What can hang from each mark:
z_962: z_623 z_939 z_944
z_944: z_197
z_623: z_939
z_939: z_623 z_944 z_969
z_969: z_962
z_197: z_939 z_962 z_969

(in the rows, 128 means zero)
Known rows, with every way that one mark hangs from another:
[z_939 z_969]: [155  91 124 110 132 149 145 143 139 107 141 143 164 142 122 123 124]
[z_944 [z_197 z_962 z_969]]: [233 117 139 105 157 140 135 137 129 142 147 143 227 133 121  94 126]
[z_939 z_623 [z_944 [z_197 z_962]]]: [150  92 126 116 151 180 138 134  87 129 147 127 124 146 166 105 129]
[z_197 z_939 [z_962 z_944] z_969]: [216 116 148 137 125 142 147 118 170 148 141 148 194 143 119 136 126]
[z_623 [z_939 [z_969 [z_962 z_944]]]]: [144  64 151 142 109 209 140 141 172 111 146 165 170 161 138 119 147]
[z_962 z_623 [z_939 [z_944 [z_197 z_969]]]]: [122 129 141  86 194 190 149 112 202 152 158 139 137 150 181 124 124]
[z_962 z_623 z_944]: [ 58 121 132 123 126 166 147 140 158 117 153 143 111 144 181 149 134]
[z_962 z_623 z_939 z_944]: [ 60 128 144 124 155 186 154 119 190 126 146 140  95 150 195 146 128]
[z_962 z_623]: [ 85 115 125 113 144 147 149 138 142 116 151 135 126 146 174 138 129]
[z_197 z_939 [z_969 [z_962 z_623]]]: [137  92 137 126 165 144 156 140 176 143 156 152 162 165 134 139 135]
[z_623 [z_939 z_944]]: [137  97 148 123 102 171 142  92 158 125 143 136 130 147 169 132 127]
[z_939 z_623 [z_944 z_197]]: [115  98 135 111 148 163 139 121 108 126 148 122  89 145 158 125 133]
[z_969 [z_962 z_623 z_939 z_944]]: [ 33  98 146 138 159 198 154 143 186 126 151 155 107 163 190 134 133]
[z_623 [z_939 [z_944 z_197]]]: [174 115 168 122 125 182 133  85 154 140 147 133 143 137 163 121 130]
[z_944 z_197]: [162 125 157 120 145 132 135 115 127 133 143 131 152 126 133 120 126]
[z_962 z_939]: [127 116 149 124 150 145 150 102 162 126 133 130 126 143 151 131 115]
[z_197 [z_962 z_944]]: [135 104 139 135 109 157 140 138 130 121 140 147 161 137 156 123 125]

Rows:
[ 64  97 151 119 189 209 147 130 177 144 156 147 104 157 196 118 124]
[z_969 [z_962 z_623 [z_939 [z_944 z_197]]]]
[100  70 128 108 134 201 148 136 187 131 164 160 163 173 179 122 144]
[z_197 [z_969 [z_962 [z_623 [z_939 z_944]]]]]
[150  81 109 102 164 187 154 127 148 130 142 133 134 168 167 109 125]
[z_197 [z_962 [z_939 z_623 z_944]] z_969]
[122 126 160 130 168 183 144 110 146 132 140 125  85 147 160 128 138]
[z_962 [z_939 z_623] [z_944 z_197]]
[116  68 127 105 161 167 140 150 127 134 157 144 135 162 132 107 143]
[z_939 z_623 [z_944 [z_197 [z_969 z_962]]]]
[ 89  77 133 124 158 179 152 144 173 125 144 149 120 175 143 122 145]
[z_197 [z_969 [z_962 [z_939 z_623] z_944]]]
[133  43 122 136 148 184 154 142 132 121 145 144  98 173 123 135 132]
[z_197 [z_939 z_623 z_944 [z_969 z_962]]]
[ 81  33 104 115 140 194 148 168 120 102 150 149 105 172 141 116 136]
[z_939 z_623 z_944 [z_969 z_962]]
[ 28  89 134 135 133 176 146 164 156 116 157 158 122 157 176 136 141]
[z_969 [z_962 z_623 z_944]]
[ 30  78 132 122 166 201 156 135 182 130 153 150  95 167 200 129 121]
[z_969 [z_962 z_623 [z_939 z_944]]]
[203  96 154 111 134 210 135 106 159 130 148 143 164 142 148 111 131]
[z_623 [z_939 [z_944 z_197] z_969]]
[ 56  59 128 129 159 189 154 130 143 120 142 137  71 173 172 124 128]
[z_969 [z_962 [z_939 z_623 z_944]]]
[133 104 144 122 144 190 150 125 190 119 136 146 133 147 145 132 122]
[z_962 [z_939 z_969] z_944]
[ 99  83 138 123 118 145 142 153 171 127 149 164 169 154 122 126 138]
[z_197 [z_969 [z_962 z_944]]]
[164  54 129 143 157 164 154 146 122 116 141 142 122 170 104 130 138]
[z_197 [z_939 z_623 [z_969 z_962]]]
[129  92 134 134 134 146 154  98 128 131 141 121  69 156 144 156 125]
[z_197 [z_939 z_623 z_944]]
[211  86 163 143 166 161 142 132 147 142 144 150 174 146  92 119 128]
[z_944 [z_197 [z_939 [z_969 z_962]]]]
[ 58  91 138 129 177 179 156 141 169 124 149 147 116 165 182 125 128]
[z_969 [z_962 z_623 z_939]]
[215  92 132 114 195 208 146 140 120 122 138 130 157 154 145  90 130]
[z_944 [z_197 [z_962 [z_939 z_623 z_969]]]]
[191 104 131 121 150 119 155 111 142 134 140 125 131 159 107 144 137]
[z_197 [z_939 z_623] z_969]
[106  87 157 126 151 218 138 125 158 138 163 150 134 158 193 115 143]
[z_969 [z_962 [z_623 [z_939 [z_944 z_197]]]]]
[ 96  86 141 123 164 212 139 177 155 122 162 163 152 151 156 116 144]
[z_939 [z_969 [z_962 z_623 [z_944 z_197]]]]
